Every row comes from one small tree of marks. Brackets hold a mark, then the marks that hang from it, in alphabetical order. Every link used is in the known rows. Which tree was each row made from?
In the rows, 128 means zero.
Known rows:
(suvu ripok): [140 137 125 128 156 115 138 134 155 145 127 131 121 139  86 144 115 154
 127 131]
(tezari ripok): [133 138 131 135 168 129 149 143 132 141 129 121 127 135 114 140 150 160
 124 137]
(reli (suvu (ripok kimo tezari)) zenub): [ 94 174 116 125 143 143 182 125 227 153 161 140  98 152  26  80 138 207
 119  87]
(ripok (kimo rubog) suvu): [143 141 128 152 141 139 156 126 127 103 176 133 101  66 129 105 125 146
 141 131]
(suvu (reli zenub) (ripok (kimo rubog))): [119 127 122 117 152 152  97 150 157 132 163 141  93 132  27  42  93 163
 132 100]
(tezari (ripok (kimo rubog) suvu)): [151 155 132 157 179 137 174 142 128 110 177 124  99  82 115 113 144 175
 139 140]
(rubog kimo): [124 111 131 149 144 128 139 120 142 132 118 125 127 109 116 130 144 126
 150 120]
(ripok (kimo rubog) suvu tezari): [132 147 125 159 165 137 192 125 125 116 190 139  95  69 123 135 153 183
 147 124]
(zenub reli): [ 99 118 144 122  95 137  89 131 145 135 131 131 132 128 102 133 134 110
 126 108]
(ripok suvu): [127 139 113 136 119 120 160 134 121 111 151 115 111 130 156 120 127 125
 124 126]
(tezari (ripok (suvu (reli zenub)))): [113 130  94 118 127 134 144 168 130 119 152 102  97 181 103  51 124 148
 110 106]
(kimo rubog): [128 113 130 132 149 135 116 134 127 127 151 143 116  96 145 130 147 133
 128 131]
(ripok kimo suvu tezari): [134 164 126 150 141 127 204 118 122 115 174 121 108  97 109 129 125 173
 147 120]
(kimo (ripok tezari) rubog): [114 115 133 142 193 139 193 129 162 116 164 154  95  72 157 180 160 179
 134 106]
(zenub (reli (suvu (ripok tezari)))): [ 80 140 139 119 131 126 146 137 232 179 147 145 105 159  67 141 165 176
 122  84]
(rubog (kimo (ripok (suvu reli) tezari))): [100 109 105 158 160 126 218 136 148 104 151 114  76 100 148 138 122 156
 154  80]
(kimo (ripok (suvu reli) tezari) rubog): [111 112 113 142 170 136 198 149 137 103 182 132  70  90 175 130 129 165
 134  90]
(tezari (ripok (kimo rubog) (suvu reli))): [146 141 125 148 174 141 151 161 113 116 176 116  89  97 102  70 118 169
 139 123]
(muga ripok): [159 120 127 141 126 130 158 133 125 117 105 135 129 115 149 144 148 145
 108 144]
(muga (ripok (kimo rubog))): [173 126 142 155 149 149 150 127 126 112 131 152 116  63 121 122 143 163
 125 147]

Which tree is each row?
[117 142 118 112 130 142 107 146 154 130 144 125 103 161  11  41  70 159
 131 100] -> (suvu (reli zenub) (ripok kimo))
[122 126 117 122 173 114 161 150 148 169 138 131 106 163  80 137 114 182
 134 103] -> (suvu reli (ripok tezari))
[141 146 137 145 203 130 171 127 164 155 168 153 106  85  55 160 137 211
 146 126] -> (suvu (ripok (kimo rubog) tezari))
[ 95 104 100 119 130 152 150 153 151  77 176 128  68 116 152  62 113 131
 118  81] -> (kimo (ripok (suvu (reli zenub))) rubog)
[149 167 133 152 156 131 183 137 125 109 160 111 109 108 101 102 120 170
 136 138] -> (tezari (ripok kimo suvu))
[136 136 123 138 195 135 148 145 145 158 168 145  94 106  44 111 112 200
 150 109] -> (suvu reli (ripok (kimo rubog) tezari))
[111 147 112 116 148 138 149 142 158 147 157 129 102 156   6  71 103 195
 137  91] -> (suvu (reli zenub) (ripok kimo tezari))
[156 143 117 154 132 134 205 140 116 116 146 120  98 108 116  92 113 180
 127 118] -> (muga (ripok kimo (suvu reli) tezari))
[122 172 133 136 140 133 153 127 211 145 145 134 104 128  57  82 109 172
 126 115] -> (reli (suvu (ripok kimo)))
[128 137 117 145 159 141 170 139 116 124 185 129  85  89 117  89 121 170
 154 108] -> (ripok (kimo rubog) (suvu reli) tezari)
[103 111 133 158 181 131 215 111 164 115 135 135 103  80 130 188 146 170
 156  96] -> (rubog (kimo (ripok tezari)))
[140 161 136 143 178 122 179 122 160 154 151 139 115 117  41 153 117 204
 143 124] -> (suvu (ripok kimo tezari))
[120 129 106 134 135 121 174 147 118 130 161 114  96 149 137 104 123 153
 133 100] -> (ripok (suvu reli) tezari)
[121 155 109 126 124 147 147 156 126 109 161 103  97 154  58  26 101 158
 125 105] -> (tezari (ripok kimo (suvu (reli zenub))))
[138 146 130 128 146 134 121 142 140 140 134 127 109 141  37  82  68 157
 143 115] -> (suvu reli (ripok kimo))
[115 124 123 152 181 131 216 132 153  97 185 143  78  70 187 175 160 179
 132 104] -> (kimo (ripok suvu tezari) rubog)
[152 119 108 139 104 126 157 153 116 111 122 113 101 136 165  81 120 131
 106 126] -> (muga (ripok (suvu reli)))
[114 130 107 126 114 155 120 149 118  99 182 122  86 112  94  18 108 134
 133 100] -> (ripok (kimo rubog) (suvu (reli zenub)))
[163 132 121 150 106 138 159 145 111  99 130 114 102 110 124  69  92 139
 122 128] -> (muga (ripok kimo (suvu reli)))
[104 126  95 110  87 133 125 153 120 109 154 108  97 171 118  35 109 114
 115  97] -> (ripok (suvu (reli zenub)))
[ 97 146 109 107 121 134 143 139 226 140 141 133 104 179  69  71 146 162
  99  96] -> (reli (suvu ripok) zenub)
[138 137 140 145 175 142 161 120 130 135 170 148 111  69  95 140 149 182
 147 124] -> (ripok (kimo rubog) tezari)
[ 86 151 104 114 144 127 178 135 226 161 155 139  99 176  65 110 161 198
 105  89] -> (reli (suvu (ripok tezari)) zenub)
